In the rows, 128 means zero.
Known rows, with every step that occurs
pupad, zasog, bevud, feselem: [106 105  80 104  97 113 127 120 138 146 112 148 151 110 133 103 144  79
 107 139 132 140 126 118 177 144  64 109  93 133 173 124 107 106 148 181
 114 123 107 125  89 171 143 118]
pupad, feselem, musi: [176  92 125 101 162 149 111 123 138 157  96 167 101 167 146 129 142 130
 128 122 164 127 124 172 143 117 172  85 129 135 155 130 129 138 183 149
 143 117 123 155 128 169 104 152]
taso, zasog, feselem, dugi: [127  59 123  84 105 122 162 125 105 173 151 182 144 134 186 144 137 142
 110 111 139 140 134 111 159 196 126  73 113 104 169 122 112 148 162 144
 134 130 131 144 116 119 149 130]
bevud, feselem, zasog: [154 124 111 117 119 110 145 122 107 129 137 157 121 133 152 122 113 143
 144  91 120 179 134 124 173 158 131 100  82 126 158 101 102 119 161 148
 133 112 110 142 144 141 162 141]
bevud, feselem, dugi, taso: [138  67 127 107 103 107 163 105 160 139 118 201 154 122 104 184 117 149
 141  89 139 174 153 128 160 133 151 131 108 111 172 104 112 128 198 126
 141 151 109 131  94 183 124 133]
taso, musi, dugi, pupad, zasog, bevud: [115  80 111 118 132 143 166 132 149 136  94 173 173 136 138 125 122  63
 133  86 143 143 143 208 134 138  43 151 112  95 132 135 163 147 128 195
 129 120  83 102  52 163 141 123]
zasog, feselem, dugi: [136  89 122  91 126 111 162 121 145 186 144 174 166 153 139 151 133 131
 111 122 156 126 140 130 150 163 147  96 115  97 145 120 123 139 169 141
 135 134 122 134 113 137 125 136]
dugi, zasog, bevud, feselem: [120  78  64 116  80 142 144 110 154 162 110 147 125 121 169  91 139 127
  74  97 152 166 123 102 168 138  79 114 112 142 157 164 132 134 140 175
 132 112 122 110 110 185 129 129]
bevud, feselem, musi, dugi, pupad, zasog: [164 116 139 114 167 134 135 120 151 124  98 184 127 141 113 175 111 111
 160 118 114 194 139 218 149 142 101 156 108 102 156 137 132 146 172 193
 105  93 110 126 113 188 169 141]
feselem, musi, pupad, zasog, bevud, taso: [142  68 105 107 115 120 116 140 153 111  93 169 115 173  98 154 142 137
 120 136 138 155 119 213 169 139  58 128  82 139 136 134 136 147 159 220
 118  97  94 139  92 176 107 168]
pupad, feselem, dugi, zasog: [156  34 139  87  94 190 146 139 125 163 135 207 109 152 168 112 159 143
 100  97 147 132 149 126 167 183 144 116 130  90 155 134 130 154 170 145
 161 130 125 125 121 167 120 116]
taso, musi, feselem: [107 103 121 119 135  81  91 155 168 120  96 177 123 145 167 125  88 126
 121  79 168 149 140 167 104 100 118  80 129 129 128 129 140 143 133 144
 166 100  94 141 131 167 101 133]
dugi, pupad, feselem, musi, zasog, bevud: [159  62  74 119 137 195 154 130 131 149  44 175  99 172 158 109 146  88
 119  74 172 137  92 167 162 114 129  98 129 128 145 207 167 144 163 170
 154 107  98 149  82 183 114 114]
feselem, zasog: [142 108 127 109 111 143 145 135 111 125 153 151 122 146 163 125 123 138
 143  77 129 154 132 136 155 157 127  89  94  99 149 114 113 135 153 149
 148 120 102 137 148 133 153 155]
bevud, feselem, dugi: [146 103 121 106 128 106 158 134 144 161 131 170 146 151 117 149 124 155
 136 124 122 150 149 141 152 141 148 129 101 107 160  88 112 107 192 138
 131 130 128 115 122 175 146 128]
bevud, taso, musi: [152  93 109 101 136  70 110 142 149 128  90 160 143 139 136 120 129 127
 156  92 133 161 161 191 138 104 141 127 119 163 150 100 144 136 165 135
 139 128 102 128 117 154 102 145]
dugi, pupad: [143 125  99 131 125 155 136 139 144 143  99 169 155 151 135 143 117  96
 138  84 135 160 125 168 127 130 138 144 130 118 158 169 149 137 147 126
 140 114  97 130 123 164 175 153]
bevud, feselem: [148 130  96 115 133  99 118 120 132 150 110 143 139 136 129 130 115 120
 131 119 137 159 134 132 143 132 141 124 105 146 165 121 119 110 160 139
 129 111 116 120 133 166 143 145]
pupad, feselem: [159  96 111  98 132 151 110 125 111 159 105 163 129 153 148 109 130 108
 127 117 159 115 127 136 140 145 162 108 119 136 154 133 133 115 160 143
 153 124 100 131 116 150 112 142]
feselem, musi, zasog, bevud, taso, pupad: [128  80  70 142  99 126 145 126 142 119  46 137 102 160 110 126 142 124
 151  76 161 156 113 170 172  97 103  93 140 139 141 151 161 124 161 180
 143  95  87 128 107 184  79 135]
pupad, zasog, bevud, taso, musi, feselem, dugi: [ 76  47 117  73  75  77 129 168 184 108 110 215 143 133 121 128 116 116
 117 103 137 137 161 174 187 126  46 100 105 103 144  81 130 137 156 199
 144 115  94 148  70 191 101  97]
dugi, zasog, feselem, musi, pupad: [166  62 130 130 146 135 113 113 146 145 120 188 100 177 179 157 138 174
  80 101 179 179 113 172 138 162 120  84 111 136 112 201 141 205 139 170
 140  89 119 155 149 144  96 186]
zasog, feselem, dugi, pupad: [144  88 111 115 124 133 180 121 152 182 119 209 178 150 133 163 128 105
 122  98 142 151 133 151 161 161 147 130 123  93 151 151 147 153 162 127
 134 120 106 153 102 145 165 134]
musi, dugi, taso, bevud: [146  65 127 130 139 128 140 105 158 133  92 173 141 143 127 186  83 143
 146  61 182 155 165 167 115 135 103 140 109  98 136 122 166 136 174 175
 129 137  93  78  56 129  87 155]
bevud, taso, pupad, feselem, zasog: [161  87 104 123  78 129 138 115  77 121  94 200 124 151 116 123 126 113
 181  79 126 169 131 137 226 174 147 115 106 139 164  93 139 103 151 148
 163  97  71 165 122 122 122 142]
feselem, zasog, bevud, taso, musi: [136  67  82  98  94  84 164 139 139 125 111 161 139 135 153  95 138 131
 142  66 133 161 151 170 189 118  85  99  88 139 144  89 141 139 158 175
 141 127  95 142  95 140 109 132]
taso, musi: [144 102 119 115 153  99 118 142 147 139 109 153 146 143 165 114 132 117
 141  88 150 138 146 181 113 105 138  98 130 136 147 115 133 136 153 118
 143 130 112 122 119 144 109 144]
musi, pupad: [156 113 121 137 140 128 115 137 124 125 113 153 132 190 132 144 110 146
 133 109 158 136 110 175 111 152 121 128  86 125 120 145 140 135 139 148
 149 106  94 108 129 147 123 181]
bevud, taso, pupad: [132 114  90 144  92 106 117 121 125 130  78 157 147 149  90 148 121 113
 169  96 130 161 137 153 167 138 134 143 136 145 158 115 149 109 147 130
 143  99  82 128 128 154 118 160]
bevud, taso: [144 111 101  94 115 109 112 131 141 139 105 147 141 151 112 139 115 129
 143 110 137 157 149 154 147 131 136 142 113 144 162 128 139 124 164 151
 139 119  99 117 136 165 121 160]
musi, pupad, feselem, zasog, bevud: [159  68  97 117  98 163 159 123  88 135 123 175 115 189 153 100 128 130
 112  93 169 129  89 142 184 181  91 100  46 117 116 129 145 129 135 187
 165 107  79 139  83 121 109 150]
pupad, feselem, dugi, zasog, bevud, taso: [138   6  86  67  51 172 166 131 144 167 110 201 126 144 142 102 155 139
  91 101 150 135 150 123 216 170 103 137 110 114 155 132 151 143 172 190
 152 132 113 117  79 188  94 114]

Rows
[ 97  41  81 112  56 155 152 109 133 132 107 167 139 100 172 135 125 123
 107  59 164 153 122  99 151 149  75  94 116 136 174 160 130 146 147 166
 146 146  91 127  81 157 121 139] | dugi, taso, zasog, bevud
[104  85  81  78  74 122 118 134 149 135 107 150 153 123 112 115 146  87
 117 129 132 136 140 146 183 149  58 129 102 129 172 129 121 118 148 193
 118 123  92 125  87 167 128 129] | pupad, zasog, bevud, taso
[132  79 101  87  94 124 115 137  99 126 110 149 119 127 161 123 121 141
 140  95 122 169 142 138 153 163 116 122 111 153 182 125 127 132 153 161
 138 112 106 121 132 144 150 152] | bevud, taso, zasog
[174  92 102 140 180 108 117 134 129 127  67 153  74 164 166 138 136 153
 137  92 143 171 139 172 137 104 139  70 121 142 156 138 121 124 195 159
 107  95 136 116 103 148 109 124] | taso, bevud, feselem, musi, zasog
[161 103 102 137 126 102 145 128 104 129 126 175 109 140 165 128 123 151
 144  78 118 177 152 141 180 156 115  90  73 127 165  82 108 110 174 153
 109 102 122 126 103 101 158 128] | taso, bevud, feselem, zasog
[166 101 134 138 168 127 118 143 145 120 106 156 101 200 132 166 120 174
 127 106 159 150 114 217 109 122 133 108  98 120 118 145 137 161 165 162
 139  96 108 131 141 158 105 194] | feselem, musi, pupad
[165  87 137 112 161 102 152  86 177 129  83 162 121 131 103 206  83 167
 147  86 172 194 145 182 125 107 136 130 106 127 146 126 136 147 193 180
 133 128 108 120 111 197  88 163] | bevud, feselem, musi, dugi, taso
[136  75  85  96  87 165 165 117 100 154 126 160 124 147 163  82 137 109
 117  90 160 121 114 112 194 161 106  81  80 116 145 116 129 117 152 177
 154 131  95 148  93 136 120 125] | pupad, feselem, zasog, bevud
[126  83 118 125 130 144 125 142 151 117 112 165 118 179 128 147 149 129
 103 133 151 129 104 200 144 145  58  87  85 111 131 141 125 152 149 204
 123  99 108 138  96 161 116 169] | feselem, musi, pupad, zasog, bevud
[147 103 118 111 148 139 120 115 155 145 106 212 144 133 147 168 150  82
 119 121 135 175 122 183 169 153 122  93 137 119 169 179 123 174 155 154
 112  96 107 192 113 143 167 151] | dugi, pupad, zasog, feselem, musi
[142  92 138 106 155 107 139 114 133 150 100 204 177 124 154 145 119  60
 139  93 152 165 149 198 141 164  99 139 122 107 144 144 154 160 125 168
 125 111  89 140  80 118 140 129] | taso, musi, dugi, pupad, zasog, feselem
[190  77 113 117 162 188 129 133 121 132  60 190  87 180 157 126 139  99
 145  75 158 158 105 183 150 125 175 104 141 122 159 203 151 150 171 145
 156 102  97 154 116 172 132 126] | dugi, pupad, feselem, musi, zasog
[105  38 105 100  68 177 176 140 168 165 142 166 133 144 168 107 158 150
  77  87 149 133 143 127 160 160  76 107 125  74 141 141 136 157 160 176
 145 138 127 101  99 187 123 122] | feselem, dugi, zasog, bevud
[147  77  70 119  89 189 181 123 106 149 106 194 139 151 156  94 135  85
 125  68 146 147 105 135 209 160 108 113  89 113 150 149 152 134 140 167
 155 115  84 160  80 142 165 122] | dugi, pupad, feselem, zasog, bevud
[157 105 132 100 184 110 141  95 159 181 112 148 136 166 141 167 107 146
 115 123 195 150 133 181 105 128 129  99 117 107 122 139 152 157 169 189
 127 107 121 130 134 149  89 172] | zasog, feselem, musi, dugi
[169  55 142 154 147  99 103 114 148  81  85 233 103 145 117 210 133 156
 141  98 135 192 142 203 171 144  99 106  81 140 158 127 113 156 186 175
  98 101 103 153  56 132 109 160] | dugi, taso, bevud, feselem, musi, pupad, zasog
[116  48 110 107 116 144 161 124 167 154 108 145 135 140 185  91 127 134
  93  71 184 144 152 174 119 132  57 122 119 110 112 147 172 170 128 197
 148 127 117  77  90 174  78 135] | taso, musi, dugi, zasog, bevud
[119  86  87 104 101 111 184 125 156 172 122 154 157 146 118 124 133 138
 110 120 135 128 134 124 167 127 101 120  86 106 156  89 127 107 182 168
 122 132 130 107  86 188 130 115] | zasog, bevud, feselem, dugi
[ 83  62 119 140  65 157 161  85 147 116  89 175 172 116  89 166 113  78
 146  81 174 145 136 136 163 156  41 132 124  88 141 129 152 127 130 198
 141 132  57 104  50 162  94 140] | musi, dugi, taso, pupad, zasog, bevud
[171  93 122 118 141 148 104 130  97 142  97 178 123 193 131 125 116 129
 126 119 169 126 101 166 132 166 147 134  82 138 125 144 143 120 143 148
 163 104  86 130 108 133 105 165] | musi, pupad, feselem
[107 113 126 115  99 131 113 147 131 101 141 174 105 152 166 127  72 139
 125  67 157 164 119 124 144 146 100  68  99  93 129 124 117 142 130 169
 171  92  85 152 158 153 146 143] | musi, feselem, zasog
[142 102 145 119 126 143  96 144 109 109 130 169 130 166 125 143 127 114
 131 130 139 139 114 177 130 184  90 129  87 112 143 140 111 138 130 167
 136 107  85 116 117 138 140 169] | musi, pupad, zasog
[155  90 127  89 151  77 134 129 146 138  92 149 144 151 123 133  99 135
 161  91 153 159 173 213 115 117 118 161 103 136 131  92 165 133 162 174
 144 125  94  79 106 159  83 155] | bevud, taso, musi, dugi
[132  51 118  68  90  98 154 121 109 164 132 190 145 128 163 148 132 148
 116 113 130 162 148 118 185 197 130 107 112 126 178 110 124 143 175 160
 130 120 121 143 112 125 139 132] | bevud, taso, zasog, feselem, dugi
[116  89  78 110 105 160 147 133 129 147  91 112 122 161 160  87 131 100
 104  83 181 120 110 116 130 122  93  90 112 116 142 178 138 119 140 168
 154 127  94  97 103 171 105 125] | musi, zasog, bevud
[179 108  99 154 193 116 157 121 162 145  68 179 114 167 130 185 102 146
 151  89 134 188 156 227 131 113 111 152 104 117 139 126 172 133 193 184
  98  83 129 104  82 160 146 151] | taso, bevud, feselem, musi, dugi, pupad
[134  67  78 118 110 136 142 117 178 157 101 149  98 130 171 114 150 154
  74  97 155 175 126 141 165 112  87  88 124 142 151 165 127 159 168 187
 119 107 145 134 127 206 112 138] | dugi, zasog, bevud, feselem, musi
[134  72 107 104 107 143 117 107 140 174 131 174 139 126 194 119 138 117
  75  96 170 162 132 104 149 168 121  89 135 134 150 190 130 170 131 148
 145 117 114 142 140 138 120 143] | dugi, zasog, feselem
[199  66 116 105 144  86 101 134 108 122  67 200 121 184 124 119 123 134
 151 103 151 148 134 210 157 136 150 149  81 180 128 108 159 134 157 148
 158 107  84 137  89 132  74 159] | bevud, taso, musi, pupad, feselem
[151  64  70  74  71 144 160 119 102 146 108 170 128 146 137  89 131 119
 132  95 145 143 124 126 224 155 104 108  73 140 156 108 142 116 156 189
 153 122  84 148  89 144 111 129] | pupad, feselem, zasog, bevud, taso
[124  56 108 106 127 176 161 115 182 157 111 131 106 157 165 127 128 164
  79  88 180 151 136 176 120 125  60 113 121  92 113 159 163 173 153 223
 137 114 127  92 118 204  87 158] | feselem, musi, dugi, zasog, bevud
[150  84 125 113 152 113 120 147 122 124  90 147 114 155 183  90 136 113
 147  62 158 142 137 168 105 111 143  82 131 131 147 151 129 139 141 124
 153 132 102 113 121 146  95 125] | taso, musi, zasog
[126  81  55 121  67 125 138 108 115 154  55 175 152 150  98 106 135  84
 141 110 158 127 119 126 205 131 111 132 120 162 150 117 169  91 148 162
 150 106  75 136  74 156  84 131] | zasog, bevud, taso, pupad, feselem
[139  65 129 119 127  99 126 117 166 118  93 187 149 113 148 149 129 119
 147  54 166 167 154 168 125 101 148 103 134 140 153 132 133 158 162 117
 154 154  93 138  93 154  90 146] | dugi, taso, musi
[171  64 113 107 137  85 113 115 109 128  99 188 105 164 160 167 121 179
 120 113 150 185 110 181 162 174 119 100  89 173 143 159 141 171 154 181
 127  81 110 163 133 121 114 189] | bevud, taso, zasog, feselem, musi, pupad
[167 104  94 117 128 173 128 127 117 159  81 196 143 156 137 123 126  80
 141  96 141 141 120 155 156 150 164 146 131 131 163 169 156 124 153 125
 154 112  86 147 101 156 157 136] | dugi, pupad, feselem
[ 94  94 134 108 107 128 123 158 167 134 137 184 126 167 136 152  84 150
 114 103 158 131 137 139 124 136 117  91 116  73 129 112 129 135 156 151
 165 106 107 129 136 190 124 134] | musi, feselem, dugi
[130  53 129  91 102 111 165  94 163 166 128 211 173 125 123 185 122 131
 117  91 185 152 145 117 157 154 156  99 120 104 156 134 126 157 180 131
 146 151 100 158  86 145 104 140] | zasog, feselem, dugi, taso
[119   9 117 106  93 127 192 131 163 127  89 187 139 136 152 131 148 128
 128  33 182 135 141 151 146 108 111  85 120  93 144 141 137 156 176 145
 166 169  94 114  49 173  64 100] | feselem, dugi, taso, musi, zasog, bevud
[127  46 126  94 109 123 147  70 115 150 120 176 154 105 171 176  85 127
 119  69 196 176 137 109 134 185 105 108 112 122 153 162 143 159 139 179
 144 135  89 126  99 122 109 161] | musi, dugi, taso, zasog, feselem
[ 90  89  99 132  61 119 172 124 136 146 118 191 162 126  96 134 155  91
 137 133 115 128 130 127 207 166  67 111 108  95 165  76 107  93 158 164
 120 114 107 127  68 168 143  97] | taso, pupad, zasog, bevud, feselem, dugi
[165  64  80  90  88 166 191 109 109 145  90 184 145 155 116 120  90 105
 147  68 152 165 129 161 204 172  83 176  68 106 132 130 193 126 151 220
 153 108  71 124  71 158 136 136] | musi, dugi, pupad, feselem, zasog, bevud, taso
[138  74 160 101 115 120 134 128 117 144 156 211 157 169 124 164 141 125
 111 144 145 134 122 162 161 207 104 111  77  85 137 122 108 148 145 165
 127 111 102 144  98 114 135 150] | musi, pupad, zasog, feselem, dugi
